(in the rows, 128 means zero)
Known rows, with every step that occurs
j, s: [122  96 131 119 100  97 152 104 151 127 103 160 144  99 132 106 149 107
 131 119 131 114 131 111 104 157 108 115 113 120 134 135 100 131 121 137
 107 129]
u, x, k, y, w: [148 129 148 161 111  95  94 141 126  84 110 119  97 126 171  92  87 128
 129 136 193 133 178 101  93 101 126  64  96 112 155  87 126 189 136 139
 123 145]
w, r, k, x: [148 113 139 118  96 173 128  76 133 147 117 149 113 114 133 129 132 101
 145 140 120 171 164  76  99 127  92  96 157  67 150 142 153 103 121 119
 117 105]
h, j, s: [146 109 162 133  89  64 150 103 129 114 114 177 147  97 130  92 162  88
 111 146 135 117 148 105  95 155  92 120  99 138 180 123  93 148 107 148
 107 130]
z, u, x, k, y, w, l, s: [168 135 217 196  89  63 164 152 114  51  97 105  85 135 166  89  93 163
  87 151 206 130 153 114 120 139 107 108  52  91 174  95  84 152 158 127
 120 127]
q, x, k: [134 127 142 141 135 143 122 132 101 111 138 165  78 132 148 101 135 135
 101 114 134 110 130 113 151 139  94  91 114 167 165  97 132 153 121 104
 134 160]
q, x: [124 119 143 109 144 150 138 129 103 123 126 137 105 128 114 126 156 160
  99 114 130 144 138 122 135 157 117  96 114 156 150  82 150 135 117 102
 134 151]
l, q, x, k: [111 128 148 141 128 121 137 107  72 104 148 134  88 109 158 119 136 135
 100  88 146 121 122 121 145 141  91  93 124 163 171 110 156 167 132 100
 154 158]
r, k, x: [126 115 148 122 106 185 122  84 157 140 131 151 106 102 151 117 109 120
 146 134 111 170 150  95 107 115 112 106 138  84 151 125 158 145 113 108
 133 116]
y, w, r, k: [138 134 118 148  92 116 108  72 128 120  75 148 121 142 135 153 133  91
 131 163 161 171 133 103  99 123 121 130 158  61 113 150 128 111 137 138
 103 108]
u, x: [142 106 156 100 137 146 115 110 130 121 130 121 144 130 135 105 130 158
 145 118 118 142 167 101 128 147 119 105  98 133 154 100 118 149 139 117
 114 156]
h, j, u, x, k: [138  99 182 130 137 100 122 139 109 115 145 197 110 113 170  57 120 103
 121 121 130 115 152  97 118 150  98 105  86 142 202 108  77 201 128 131
 109 168]
q, x, k, y, w: [135 138 139 170 118  98 111 154 109  87 107 130  68 125 157 106 105 129
  94 134 203 134 157 113  96 108 125  58 108 134 153  75 152 179 120 129
 137 141]
q, x, k, y, w, r: [158 134 128 159 108  85 121 140  78  98  90 129  81 143 128 125 136 108
  94 138 205 139 171  92  88 126 101  53 136 111 150  93 144 126 132 142
 115 129]
q, x, h, z, p: [117 145 113 150 116 141 107 109 102 103 114 144  85 111  94 121 179 177
  93  89 154 177 152 135 130 170  90  92 183 145 180  55 121 114 139  91
 137 166]
y, w, l: [118 123 159 137 106 114 133 150  91  93 123 105  92 134 137 134 124 184
 127 167 182 156 168 160 106 120 144 131 108  91 155 121  94 151 148 126
 115 148]
l, p: [122 154 153 124 118 124 119 116 114 136 119 104 102 164 126 118 134 109
 139  94 123 143 141 123 134 124 108 131 138 107 149 122 138 126 143 135
 142 126]
f, r, k, y, w, l: [107 164 131 174 100 107 100 148 142  82 117 126  86 129 156 116 119 135
 108 170 245 172 132 167  75  79 125 129 107  71 170 117 118 151 127 128
 119 129]
j, h, z, f, r, k, y, w, l: [120 172 127 227  97 108 112 153 148  60 124 137 122  95 152 135 110 176
  87 165 210 224 122 185  53 113  77 116 117 103 188  95  94 148 176 135
 137 145]
h, j: [152 142 166 142 117  92 128 127 110 113 142 145 132 125 127 114 141 109
 104 159 131 133 147 119 118 125 111 131 112 148 180 114 124 148 110 142
 128 130]
y, k, x, h, j, q: [109 141 158 113 141 103 113 138  70 142 185 135 143  55 131 110 168 125
 126 148 119 155 184 122 142 104 109 130 130 123 230 124 107 168 136 123
 117 123]
q, x, h, j, s: [133 114 152 119 124  92 146 109  98 103 124 204 142  87 116  99 211 122
  92 165 131 132 151 122 125 174  60 101  96 169 219  88  93 151 117 122
 103 145]
w, l, q, x, h, z, f: [132 130 141 170 141 150 162 145  69  75 163 122 152  65 108 163 165 196
  49 106 113 187 137 208 122 159  56  94 129 165 214  76 117 126 190 104
 146 164]
z, s: [143 124 143 113 115 117 149  95 149 122 125 117 129 127 105 134 106 114
  94 131 120 120  99 127 132 153 100 116 114 135 114 142 122 111 128 102
 162 124]
u, x, q: [123 113 155  96 119 116 146  98 106 107 141  97 143  95 164 108 141 173
 109 111 121 163 163  93 127 177 121 106 115 128 168 113 119 186 139  95
 128 155]
h, j, q, x: [125 125 173 110 148  97 137 129  86 118 146 142 130  82 114 114 169 140
  80 116 131 144 152 119 123 156 131  98 123 156 197  89 123 155 123 101
 122 158]
l, q, x, h, z: [124 132 116 155 138 156 120 104  72  84 154 134 124  87 126 145 174 174
 102  98 137 183 151 172 139 147  85 105 164 165 189  94 136 120 159 105
 140 163]
w, l: [126 127 146 131 115 130 135 156 109 113 152 122 112 131 131 120 136 168
 122 154 154 134 147 164 129 126 124 136 109 105 172 130  96 119 145 114
 119 146]
r, k, x, h, j, q: [119 141 153 126 132 126 109 106 111 126 164 178 151  45 140 113 160 110
 123 163 111 161 157 120 127 116 106 121 149 104 219 137 102 161 141 105
 111 122]
h, z, u: [136 128 164 201 131 132 153 118 137  74 116 118 106 120 136 135  97 144
 106  99 103 126 119 133 100 136 136 146 152 139 130 133 113 113 135 113
 142 135]
r, k, y: [134 156  98 173  98 117  88 123 186 120 123 156 135 119 152 110 108  74
 103 142 167 140 111 129 103  95 126 106 128  85 139 119 160 119 118 126
 138  99]

Rows
[116 138 142 169 110  77 125 131  80  82 116 102  76 104 165 123 106 130
  92 109 215 143 151 123  89 106 120  61 118 132 157  86 173 191 130 121
 156 137] -> l, q, x, k, y, w
[113 132 159 183 142 169 138 123 102  92 150 119  93 102 139 129 122 158
 124 117  93 152 158 132 125 115 101 145 145 133 181 120 123 128 136 108
 144 123] -> y, k, x, h, z, u
[157 126 116 150 140 175  85 112 120  85 147 149 149 106 134 111 151 174
 142 124 113 171 179 147 141 137  91 109 145 149 188  94  89 119 167 123
 107 170] -> u, x, h, z
[ 90 110 159 109 149 116 135 159  76 156 168 183 111  87 135  93 161 109
 119 152 130 166 164 132 120 130  95 139 108 119 220 109 109 185 113 139
 119 117] -> y, k, x, h, j, u
[125 159 171 153 123  74 131 151  33  65 158 124 107  93 128 131 181 172
  65 188 210 179 183 171 106 124  87  91  98 143 252  66 136 180 139 109
 138 144] -> k, y, w, l, q, x, h, j
[125 133 162 112 146 113 131 135  81 127 168 147 147  46 125 116 162 131
 123 151 114 146 175 123 126 126 111 108 143 127 218 126  98 162 144 114
 113 132] -> k, x, h, j, q
[148 153 112 184 109  96 103 164 144 108 142 149 105 121 162  88  98  82
 105 126 173  92 130 121 117  93 105  81 117 126 155 115 139 140 126 133
 140 122] -> x, k, y
[121 142 135 174 119 190 130  95 167 111 133 161 132  71 151 130 113 153
 126 118 113 227 114 120  74 137  47 109 145 133 174 109 132 144 148 122
 149 137] -> j, h, z, f, r, k, x
[132 134 160 109 159  96 110 126  88 112 162 151 179  66 126 105 174 140
 122 149 116 140 170 128 141 140 111 120 122 141 222 115  74 165 160 113
  98 154] -> u, x, h, j, q
[106 152 121 132 157 200 131 117 142 122 136 172 142  76 126 138 150 124
 113 154 111 181  98 140 122 112  43 118 126 131 182 111 134 156 140 110
 127 110] -> z, f, r, k, x, h
[ 97 121 153 105 100 126 153 113  85 143 170  78 100  86 168 111 131 153
 116 109 128 181 178  87 128 137 116 118 128 103 181 124 160 188 111 105
 151 119] -> y, k, x, q
[130 110 135 149 133 101 110 170 149 120 139 169 113 109 171  58  96  94
 114 103 170 108 146 110 100 126 113  68  96 114 172  96 113 173 134 130
 123 142] -> j, u, x, k, y
[142 110 148 121  91 162 128  71 120 131  94 134  99 116 140 141 118 115
 148 150 145 189 178  74  80 121 109  93 157  54 138 132 151 131 124 127
 111 106] -> y, w, r, k, x
[128 148 118 174  93  98  91 119 162 101  93 131 110 122 157 127  95 101
 115 157 194 164 135 124  79  92 149 102 125  75 122 111 152 159 123 136
 130 106] -> r, k, y, w
[155 135 116 148 103  75 124 136 100 113  81 101 116 139 116 143 127 100
 115 153 201 149 170 107  71 113 128  80 145  80 122 118 143 105 139 161
 110 102] -> k, y, w, r
[140 150 153 126 153 124 122 134  70 102 151 177 126 113 109 120 197 147
  86 179 127 149 153 139 149 147  77 113 109 182 222  76 122 153 122 111
 123 145] -> q, x, h, j
[156 141 164 120 148 122 105 122  92  99 155 164 160 113 126 105 174 143
 121 182 116 149 173 123 144 138  76 120  96 161 228  89  96 163 141 123
 108 151] -> u, x, h, j
[124 134 151 186 163 163 149 124 102  62 124 149  99 109 117 143 147 176
  87 116  98 140 125 150 129 157 104 128 149 170 168  98 113 118 147  86
 138 148] -> q, x, h, z, u
[111 159 154 136 157 126 133 125 121 117 156 172 171  29 125 124 162 101
  88 145 113 173 112 138 107 111  66 125 131 131 225 122 101 175 144 113
 114 123] -> z, f, r, k, x, h, j, q
[130 160 111 170 151 186  92  95 172  88 126 179 170  92 137 124 147 127
 101 119 120 192  90 156 116 121  46 133 123 144 187  98 102 138 159 120
 110 150] -> u, x, h, z, f, r, k
[119 135 143 162 103 163 160  92 147  96 140 123 123  48 170 121 117 134
  73  88 119 218 121 113  79 145  70 105 157 114 182 117 145 178 127 105
 146 135] -> h, z, f, r, k, x, q
[116 122 177 166 121 108 168  84 107  64 139 101 134  82 177 122 124 221
 107 110  94 190 150  92 105 212 106 124 136 150 176 119  90 179 170  78
 153 168] -> j, h, z, u, x, q
[122 147 140 130 150  82 120 140  88 118 162 157 166  65 122 122 175 117
 109 157 124 130 142 147 142 127 118 134 143 139 202 136  79 150 152 120
 107 136] -> x, h, j, q
[113 157 121 162 156 177 125 149 114 114 157 125 132  85 120 128 146 140
 100 100 127 193 130 160 111  96  41 129 126 164 198  92 130 142 142 144
 134 132] -> y, k, x, h, z, f, r
[138  98 131 146 168 154 141 154 129 106 133 170 180  71 115 124 136 155
  87  97  80 175 133 168 107 170  79  96 121 148 178  80  77 147 187 134
 111 158] -> j, u, x, h, z, f
[103 127 164 132 111  94 150 141  58  82 136  77  87 103 136 142 141 189
  76 120 218 174 169 162  89 136 129  75 105 116 186  77 168 165 138  97
 151 148] -> k, y, w, l, q, x
[128  87 186  96 147 103 138 135 116 128 133 169 139 109 139  78 137 127
 119 124 128 150 165 109  98 169 121 113  86 129 190  93  93 185 126 131
 105 158] -> h, j, u, x
[116 105 157 120 126 113 140 115  85 133 107 206 108  89 135 120 162  92
 119 185 153 194 163 113  82 144  92 116 146  73 194 125  98 171 131 139
  93 111] -> y, w, r, k, x, h, j, u
[127 140 142 199 151 147 144 123 120  68 126 140 114 109 127 144 126 152
 108 127  97 129 116 154 124 136 112 153 158 147 150 131  96 113 154 107
 134 133] -> x, h, z, u
[113  95 182  94 127  76 165 120  93 115 146 139 138  78 167  84 148 144
  86 116 131 171 160  96 101 195 121 113 104 124 201 107  95 220 128 105
 119 157] -> h, j, u, x, q
[143  93 137 119 141 144 130 102 142 103 140 166 144  95 116 108 124 141
 102 110 114 162 130 155 127 180  80 103 128 138 162 118  71 118 167 100
 135 161] -> j, u, x, h, z, s
[139 134 135 158 103  66 136 116  53  95  98 102  87 123 138 143 136 110
  90 117 215 148 167 102  83 126  98  54 144 109 154 104 168 135 142 136
 132 126] -> l, q, x, k, y, w, r
[116 127 158 127 177 153 139 116 110  89 129 139 142 116 126 130 147 173
 129 151  91 124 136 126 148 154 100 135 101 148 171 110  93 149 157  88
 118 140] -> z, u, x, h
[142 142 194 142 162 115 136 120  92  77 141 156 143 114 123 113 158 150
 106 179  98 128 153 117 134 147  84 138  89 165 219  98  92 170 137 104
 118 139] -> z, u, x, h, j
[105 124 174 148 112 110 140 125  44  76 142 114  61 112 166 123 133 177
 100 118 187 145 155 145 127 133 104  96 111 137 188 105 129 188 144  95
 144 172] -> y, w, l, q, x, k
[122 134 191 131 173  88 139 124  91  91 148 141 165  66 126 118 159 144
 105 147  95 121 148 120 129 150 122 136 118 144 213 124  70 170 157  93
 109 142] -> z, u, x, h, j, q
[118 134 149 132 107 124 131  77 142 107 125 217 134  67 145  87 188  86
 126 171 149 159 135 109  94 130  38 127 110 127 227 125  99 163 101 130
  98 123] -> f, r, k, x, h, j, s
